Each row was made from one walk, in order. Every step used is in the known rows, and no mark comes twice. Write each row's walk.
Known rows:
dopu, zirunad, kikuz, bedazi, modup, repu, sozir: -.21, .06, -.01, .16, -.09, .08, -.08, -.13, -.04, -.31, -.22, .24, .25, .00, -.12, .10, -.04, -.02, -.13, -.04, .16, -.21, -.33, .16, .22, -.25, -.26, .04
modup, repu, sozir: -.04, -.02, -.06, -.04, -.02, .09, -.03, .06, -.07, .11, -.14, .21, .01, -.03, -.03, .16, .09, .01, .14, -.01, .16, -.19, -.03, -.02, .02, -.06, .00, -.01
bedazi, kikuz: -.09, -.02, -.08, -.04, -.01, -.14, .02, .12, .10, -.04, -.02, -.06, -.05, .02, .09, -.05, -.07, .00, -.11, -.02, -.03, -.17, -.01, .10, .12, -.02, -.01, .04
bedazi, kikuz, zirunad: -.23, .07, -.08, -.14, -.05, -.24, -.02, .28, .16, -.07, -.11, -.10, -.03, .09, .02, -.11, -.09, .10, -.32, -.01, .05, -.13, -.03, .19, .21, -.06, -.02, .07
kikuz, bedazi, modup, repu: -.21, .00, -.02, .04, .00, -.08, .02, .06, -.09, -.28, -.05, .20, .13, -.04, .05, -.01, -.07, -.02, -.06, -.07, .21, -.05, -.05, .01, .02, -.20, -.20, -.05
modup, repu: -.08, -.06, .00, -.07, -.01, -.02, .05, .17, -.01, .01, -.09, .13, .02, -.03, .06, .07, .07, .01, -.02, .01, .11, -.05, .04, .00, -.01, -.08, -.01, -.02
gigidis, sozir: .01, -.04, -.03, -.04, .08, -.02, .07, -.05, -.06, -.07, -.05, .11, -.10, .05, -.10, .06, .02, .05, -.02, .00, .07, .13, -.03, -.11, -.04, .06, -.11, -.01
refo, bedazi, modup, repu, kikuz: -.20, .22, -.14, -.12, -.04, .00, .05, .37, -.11, -.13, -.09, -.06, -.03, -.02, .00, -.04, .04, -.03, .02, -.10, .07, -.19, -.04, .02, -.02, -.23, -.25, -.06
kulam, repu, refo, bedazi, modup: -.16, .15, -.16, .11, -.02, -.09, -.08, .26, -.19, .02, .10, .13, .04, -.18, -.30, -.12, -.10, -.11, -.01, -.16, .10, .04, -.08, .02, -.23, -.17, -.38, -.12
fimo, dopu: .04, -.05, .04, .02, .02, .05, -.01, .34, .06, -.15, -.08, -.11, .04, .01, .18, -.04, -.04, .07, -.08, .03, -.09, -.06, .01, -.06, -.01, .01, .10, .06
kulam, repu, kikuz: -.05, .03, -.13, .05, -.02, -.13, -.07, .37, .02, .11, -.09, -.24, -.06, -.13, .04, .12, -.10, .07, -.10, -.13, -.08, .02, -.09, .10, .01, -.09, -.15, .03
gigidis, sozir, repu: .07, -.03, -.02, -.09, .08, .01, .07, .12, -.12, -.12, -.06, .09, -.02, -.02, -.07, .03, .10, .01, .04, -.01, .12, .26, -.09, -.07, -.13, -.05, -.13, -.01
sozir, bedazi, kikuz: -.09, .05, -.05, -.01, .01, -.23, .10, .23, .05, .04, -.02, .11, -.05, .06, .22, .01, -.02, .06, -.07, -.01, .02, -.11, -.08, .13, .20, -.10, -.19, .05
modup, repu, sozir, bedazi, kikuz, zirunad: -.26, .13, -.09, -.16, -.05, -.23, .03, .45, .04, .12, -.26, .26, -.01, .11, .10, .11, .04, .16, -.14, -.01, .25, -.27, -.13, .20, .30, -.20, -.20, .08
repu, sozir: .04, .05, -.06, .01, -.02, .11, -.08, -.11, -.06, .12, -.04, .08, -.01, .00, -.09, .08, .02, -.01, .16, -.01, .04, -.14, -.06, -.03, .03, .02, .01, .01
dopu, zirunad, kikuz, bedazi, modup, repu: -.25, .00, .05, .15, -.07, -.02, .00, -.02, .01, -.42, -.17, .16, .26, -.01, -.01, .02, -.06, -.01, -.28, -.03, .13, -.07, -.27, .20, .19, -.28, -.28, .03
gigidis, sozir, repu, refo, bedazi, modup: -.09, .17, -.13, -.04, .06, .00, .02, .31, -.30, -.23, .09, .18, .04, -.07, -.35, -.16, .05, -.10, .11, -.10, .20, .20, -.15, -.08, -.30, -.15, -.44, -.13
zirunad, kikuz, bedazi: -.12, .05, .08, .12, -.04, .09, -.12, -.05, .05, -.30, -.03, .00, .08, .01, -.05, .11, -.04, .01, -.23, -.03, .03, .18, -.16, .20, .18, -.04, -.20, .06
dopu, zirunad: .06, .05, .02, .07, -.01, .00, .03, -.05, .04, -.12, -.06, -.07, .11, -.01, .00, -.04, -.01, .01, -.07, .04, -.06, -.07, -.15, .05, .07, -.02, .03, .03
fimo, modup, repu, refo, bedazi, kikuz: -.14, .09, -.15, -.16, -.03, .09, -.03, .37, -.04, -.22, .03, .26, -.01, -.11, -.02, -.05, -.04, -.01, -.29, -.04, .07, -.10, -.09, .08, -.05, -.04, -.17, -.05
repu, sozir, bedazi, refo: -.09, .10, -.02, .05, -.06, -.03, -.01, -.11, -.15, .20, .11, .40, .07, .09, -.01, .14, .04, -.04, .21, -.02, .03, -.05, -.20, .02, .04, -.04, -.33, .03
refo, bedazi: .05, .24, -.02, -.08, .00, .17, .00, .00, -.07, -.12, .05, -.01, -.06, -.01, -.10, -.03, .09, -.07, .03, .00, .01, .07, -.01, .00, -.02, .01, -.09, -.02
kulam, repu, kikuz, zirunad: -.17, .13, -.13, -.06, -.05, -.23, -.10, .53, .08, .07, -.18, -.30, -.04, -.06, -.02, .05, -.12, .16, -.30, -.12, .00, .05, -.11, .20, .08, -.13, -.16, .06
kulam, repu: .01, -.02, -.05, .05, .00, -.08, -.03, .08, -.02, .14, -.05, .03, -.03, -.13, -.01, .06, -.05, .00, -.09, -.07, .02, .10, -.02, .03, -.06, -.06, -.09, .00
dopu, zirunad, kikuz, bedazi: -.05, .10, .09, .19, -.04, .10, -.09, -.11, .09, -.43, -.08, -.06, .18, .01, -.04, .08, -.05, .02, -.29, .01, -.03, .10, -.31, .25, .25, -.06, -.17, .09
kulam, repu, sozir, nete: .21, .09, -.15, .16, .05, -.05, -.08, -.15, -.11, .15, -.15, .26, -.16, -.12, -.01, .05, -.06, -.07, .15, -.05, .07, .02, -.19, -.06, .02, -.01, -.12, .03
kulam, repu, sozir: .04, .02, -.11, .07, -.01, .03, -.10, -.04, -.08, .25, -.10, .10, -.04, -.12, -.11, .14, -.04, -.01, .07, -.08, .05, -.04, -.09, .00, -.03, -.05, -.08, .01
fimo, modup, repu: .00, -.09, .00, -.15, -.02, .14, .04, -.01, -.03, -.07, -.10, .31, .05, -.05, .13, .05, .01, .05, -.23, .03, .05, .01, -.01, -.07, -.07, -.05, .03, -.01
kikuz, bedazi: -.02, .09, .03, .08, .02, .03, -.06, -.02, -.01, -.29, .04, -.01, .04, -.02, .02, .05, -.07, .00, -.07, -.02, .06, .13, -.10, .05, .07, .01, -.09, .02
fimo, modup, repu, sozir: .04, -.05, -.06, -.14, -.03, .25, -.04, -.12, -.09, .04, -.14, .38, .04, -.04, .04, .13, .02, .05, -.08, .02, .09, -.14, -.08, -.10, -.03, -.03, .05, .00
repu, sozir, gigidis: .11, .11, -.08, .01, .09, .04, .04, -.19, -.08, .20, .00, .18, -.06, -.01, -.26, .04, .09, -.01, .09, .02, .04, -.15, -.07, -.20, .10, .02, .04, .04

Which walk is each row?
-.05, .21, -.10, -.11, -.01, .03, .02, .12, .03, -.14, .03, -.07, -.12, .01, .02, -.07, .02, -.07, -.09, -.02, -.01, -.08, -.03, .09, .10, -.01, -.10, .02
refo, bedazi, kikuz
-.31, -.04, .03, .08, -.06, -.02, -.03, .04, -.03, -.30, -.12, .22, .15, .00, -.03, .05, -.05, -.02, -.22, -.07, .18, .00, -.12, .15, .13, -.25, -.30, .00
zirunad, kikuz, bedazi, modup, repu
-.04, .00, .07, .12, -.07, .06, -.02, -.08, .10, -.13, -.12, -.04, .13, .03, -.07, .03, .02, .02, -.22, .03, -.09, -.02, -.21, .19, .17, -.07, -.07, .08
dopu, zirunad, kikuz
-.30, -.03, -.07, .15, -.01, -.16, -.06, .32, -.13, -.29, .05, .24, .20, -.09, -.10, -.03, -.16, -.02, -.04, -.11, .23, -.07, -.10, .05, -.07, -.18, -.31, -.10
kikuz, bedazi, modup, repu, refo
-.40, -.08, -.02, .19, -.07, -.10, -.11, .29, -.07, -.30, -.01, .25, .23, -.06, -.18, .03, -.12, -.01, -.20, -.12, .22, -.01, -.17, .20, .04, -.22, -.41, -.05
zirunad, kikuz, bedazi, modup, repu, refo
-.33, .32, -.13, -.22, -.07, -.09, .00, .55, -.04, -.18, -.17, -.12, .00, .05, -.08, -.10, .03, .07, -.19, -.09, .14, -.16, -.07, .11, .06, -.28, -.26, -.03
refo, bedazi, modup, repu, kikuz, zirunad
-.19, .13, -.05, .08, -.06, -.07, -.11, .14, -.01, -.30, .16, -.13, .08, .01, .06, .11, -.16, -.01, -.07, -.10, -.09, .06, -.25, .14, .08, .01, -.31, .05
repu, kikuz, bedazi, refo
-.24, .05, -.08, -.02, -.03, -.26, .12, .50, -.09, .05, -.14, .12, .04, .03, .19, .05, -.01, .10, .04, -.09, .11, -.20, -.09, .07, .08, -.31, -.35, -.02
sozir, bedazi, modup, repu, kikuz
-.07, .15, -.05, .07, .00, -.01, -.10, .25, .02, -.32, .00, -.29, .01, -.03, .08, .11, -.12, .07, -.07, -.08, -.04, .05, -.17, .12, .15, -.01, -.14, .04
repu, kikuz, bedazi
-.26, .09, -.07, -.17, -.06, -.17, -.03, .62, .09, -.06, -.22, -.19, .01, .03, .05, .06, .00, .18, -.24, -.04, .09, -.11, -.05, .17, .15, -.15, -.07, .04
modup, repu, kikuz, zirunad
-.17, .31, -.09, -.21, -.04, -.07, -.03, .29, .09, -.19, -.07, -.12, -.09, .08, -.07, -.14, .00, .03, -.30, -.01, .06, -.05, -.05, .19, .18, -.06, -.11, .05
refo, bedazi, kikuz, zirunad
-.12, .14, -.06, -.03, -.01, .08, -.04, .44, -.12, -.11, .06, .13, .02, -.11, -.19, .02, .09, -.05, .03, -.04, .15, .00, -.02, .04, -.12, -.05, -.20, -.10
modup, repu, refo, bedazi
.02, -.04, .11, .13, -.04, .11, -.03, .26, .17, -.28, -.21, -.16, .19, .03, .10, -.01, -.02, .09, -.29, .06, -.18, -.07, -.20, .14, .16, -.06, .03, .14
fimo, dopu, zirunad, kikuz
-.27, .01, -.02, .10, -.08, .09, -.11, -.08, -.08, -.18, -.16, .31, .15, .01, -.11, .14, -.02, -.03, -.07, -.08, .22, -.13, -.19, .11, .16, -.23, -.29, .01
zirunad, kikuz, bedazi, modup, repu, sozir
-.15, .08, -.05, .00, -.01, -.03, -.05, .44, .01, -.31, -.09, -.15, .03, -.06, .15, .17, -.06, .08, -.10, -.08, .07, -.03, -.13, .13, .14, -.10, -.15, .02
modup, repu, kikuz, bedazi
-.09, -.06, -.10, .15, -.01, -.16, -.11, .34, -.06, .14, .06, .05, .04, -.19, -.17, .04, -.12, .00, -.06, -.12, .05, .09, -.07, .07, -.14, -.05, -.20, -.05
kulam, repu, refo
-.16, .19, -.11, .05, -.02, -.01, -.05, .19, -.17, -.11, .15, .10, .06, -.05, -.28, -.19, -.05, -.10, .07, -.09, .08, -.06, -.06, -.01, -.17, -.09, -.30, -.12
repu, refo, bedazi, modup
-.09, .20, -.10, -.01, -.02, .01, -.05, .36, -.24, -.16, .14, .08, .14, -.13, -.24, -.21, .03, -.15, .12, -.09, .14, .06, -.12, .03, -.26, -.21, -.32, -.11
sozir, repu, refo, bedazi, modup
-.27, .06, -.05, .02, -.07, -.08, -.06, .32, -.02, -.30, .06, .01, .10, -.03, .12, .17, -.09, .00, -.08, -.09, .02, .02, -.20, .14, .07, -.08, -.31, .02
modup, repu, kikuz, bedazi, refo
-.03, .18, -.11, .08, .00, .01, -.11, .33, -.13, .01, .11, .04, -.03, -.20, -.27, .01, -.03, -.07, -.03, -.11, .05, .16, -.09, .07, -.17, -.04, -.28, -.07
kulam, repu, refo, bedazi
-.18, .13, -.09, .10, -.02, -.13, -.06, .18, -.04, -.31, .00, -.20, .07, -.01, .05, -.03, -.19, .03, -.06, -.13, .00, -.08, -.17, .08, .09, -.14, -.25, .00
repu, kikuz, bedazi, modup
-.16, -.03, -.10, -.02, -.04, -.01, .01, -.02, -.14, .12, -.14, .30, .07, .00, -.08, .03, .01, -.03, .16, -.05, .19, -.31, -.02, -.08, -.03, -.19, -.09, -.06
bedazi, modup, repu, sozir
-.02, -.06, -.07, .01, .07, -.08, .00, .38, -.16, -.11, .04, .11, .05, -.09, -.23, .00, .03, .01, .05, -.05, .15, .24, -.15, -.02, -.22, -.02, -.24, -.06
gigidis, sozir, repu, refo
-.19, -.01, -.01, -.02, .00, -.21, .16, .21, -.13, .07, -.10, .38, .08, .03, .14, .00, .05, .03, .05, -.04, .20, -.11, -.02, -.01, .01, -.29, -.29, -.05
sozir, bedazi, modup, repu
-.29, -.13, -.09, .06, -.03, -.20, .00, .35, -.12, .00, .01, .25, .15, -.07, -.13, -.08, -.08, -.02, .04, -.09, .18, -.19, -.01, .00, -.15, -.18, -.21, -.12
bedazi, modup, repu, refo
-.36, .10, -.11, -.16, .03, -.38, .16, .60, -.09, -.05, -.28, .17, -.03, .15, .03, .04, .00, .24, -.18, -.09, .24, -.04, -.14, .06, .12, -.29, -.47, .00
gigidis, sozir, bedazi, modup, repu, kikuz, zirunad
.11, .00, .06, .08, .02, .05, .02, .27, .10, -.28, -.14, -.17, .16, -.01, .18, -.08, -.05, .08, -.14, .07, -.15, -.13, -.14, -.01, .05, -.02, .13, .09
fimo, dopu, zirunad
-.03, .27, -.14, -.10, .08, .08, .12, -.09, -.23, .09, -.05, .38, -.05, -.03, -.32, -.04, .17, -.11, .12, -.02, .21, -.26, -.04, -.25, .02, -.18, -.16, -.05
refo, bedazi, modup, repu, sozir, gigidis
-.04, .06, -.02, -.03, .00, .00, .05, .18, -.12, .19, -.15, .37, .01, .02, .08, .21, .13, .06, .19, .00, .20, -.14, -.08, .01, .10, -.14, -.18, .01
modup, repu, sozir, bedazi
-.17, .03, -.02, -.02, -.07, -.04, .04, .07, -.16, .21, .01, .53, .09, .05, .05, .22, .10, -.02, .20, -.01, .14, -.11, -.16, .02, .02, -.13, -.34, .01
modup, repu, sozir, bedazi, refo
-.24, -.02, -.12, -.03, -.05, -.17, .05, .37, -.04, -.02, -.13, -.04, .04, -.01, .09, -.01, -.06, .04, -.01, -.10, .06, -.26, -.03, .03, .01, -.24, -.16, -.04
bedazi, modup, repu, kikuz
-.29, -.06, -.06, .08, -.01, -.29, .08, .47, -.16, .08, .01, .41, .15, -.03, -.01, -.02, -.03, .03, .08, -.08, .23, -.14, -.06, .04, -.07, -.27, -.39, -.10
sozir, bedazi, modup, repu, refo
.00, .12, -.11, .14, .05, -.06, -.04, -.17, -.18, -.26, -.16, .44, -.01, -.02, .05, -.02, -.09, -.09, .17, -.04, .25, -.13, -.21, -.07, .10, -.13, -.24, -.02
kikuz, bedazi, modup, repu, sozir, nete
-.19, -.06, -.04, -.06, .08, -.23, .23, .16, -.19, .01, -.15, .50, -.02, .09, .04, .05, .06, .08, .04, -.04, .26, .01, -.05, -.11, -.02, -.23, -.40, -.06
gigidis, sozir, bedazi, modup, repu
-.09, .12, -.10, .05, .09, -.05, .06, -.13, -.17, -.09, -.05, .38, .07, -.04, -.20, .04, .01, -.03, .02, -.05, .25, -.19, -.12, -.19, .12, -.18, -.16, -.02
kikuz, bedazi, modup, repu, sozir, gigidis
-.11, .11, -.12, .01, .06, -.11, .01, .29, -.17, -.43, -.06, -.10, .05, -.02, -.02, .00, -.09, .03, -.02, -.13, .13, .18, -.26, .01, -.04, -.19, -.39, -.01
gigidis, sozir, repu, kikuz, bedazi, modup
-.19, .09, -.10, -.26, -.05, -.08, .01, .27, .02, .05, -.26, .43, .01, .09, .18, .08, -.02, .20, -.34, .02, .19, -.22, -.17, .13, .24, -.18, -.16, .09
fimo, modup, repu, sozir, bedazi, kikuz, zirunad
-.07, .15, -.17, -.10, .06, -.05, .01, .49, -.13, -.26, .07, .05, -.07, -.08, -.22, -.07, .05, -.06, -.03, -.08, .14, .15, -.17, .07, -.12, -.04, -.34, -.05
gigidis, sozir, repu, refo, bedazi, kikuz
.00, .16, -.03, .02, .00, .01, -.09, .42, -.04, -.37, .00, -.29, .09, -.10, .13, .08, -.04, .02, -.03, -.08, .02, .17, -.23, .16, .06, -.13, -.18, .04
sozir, repu, kikuz, bedazi
-.07, .20, -.14, -.07, -.02, -.02, -.06, .54, -.08, -.20, .12, -.06, .03, -.13, -.11, -.12, .03, -.11, -.01, -.07, .07, .02, -.14, .18, -.08, -.10, -.23, -.04
sozir, repu, refo, bedazi, kikuz
-.05, .07, -.15, .04, .00, -.20, -.01, .20, -.03, .28, -.11, .21, -.09, -.06, .10, .16, -.06, .04, .00, -.09, .08, -.14, -.17, .13, .17, -.14, -.27, .07
kulam, repu, sozir, bedazi, kikuz
-.19, .10, -.11, .14, -.06, -.14, -.14, .23, -.04, -.16, .11, -.10, .06, -.13, .05, .17, -.20, -.02, -.15, -.17, -.08, .18, -.27, .16, .02, -.06, -.40, .04
kulam, repu, kikuz, bedazi, refo
-.12, .05, -.01, .04, .01, -.20, .11, .02, -.12, .07, .00, .26, .07, .07, .07, -.08, -.02, .01, .07, -.04, .09, -.07, -.06, -.01, .02, -.20, -.29, -.02
sozir, bedazi, modup
-.12, .15, -.08, .05, -.01, -.09, -.06, .34, -.10, -.36, -.01, -.21, .15, -.08, .09, -.05, -.11, -.02, -.01, -.13, .06, .05, -.23, .11, .00, -.25, -.28, .00
sozir, repu, kikuz, bedazi, modup
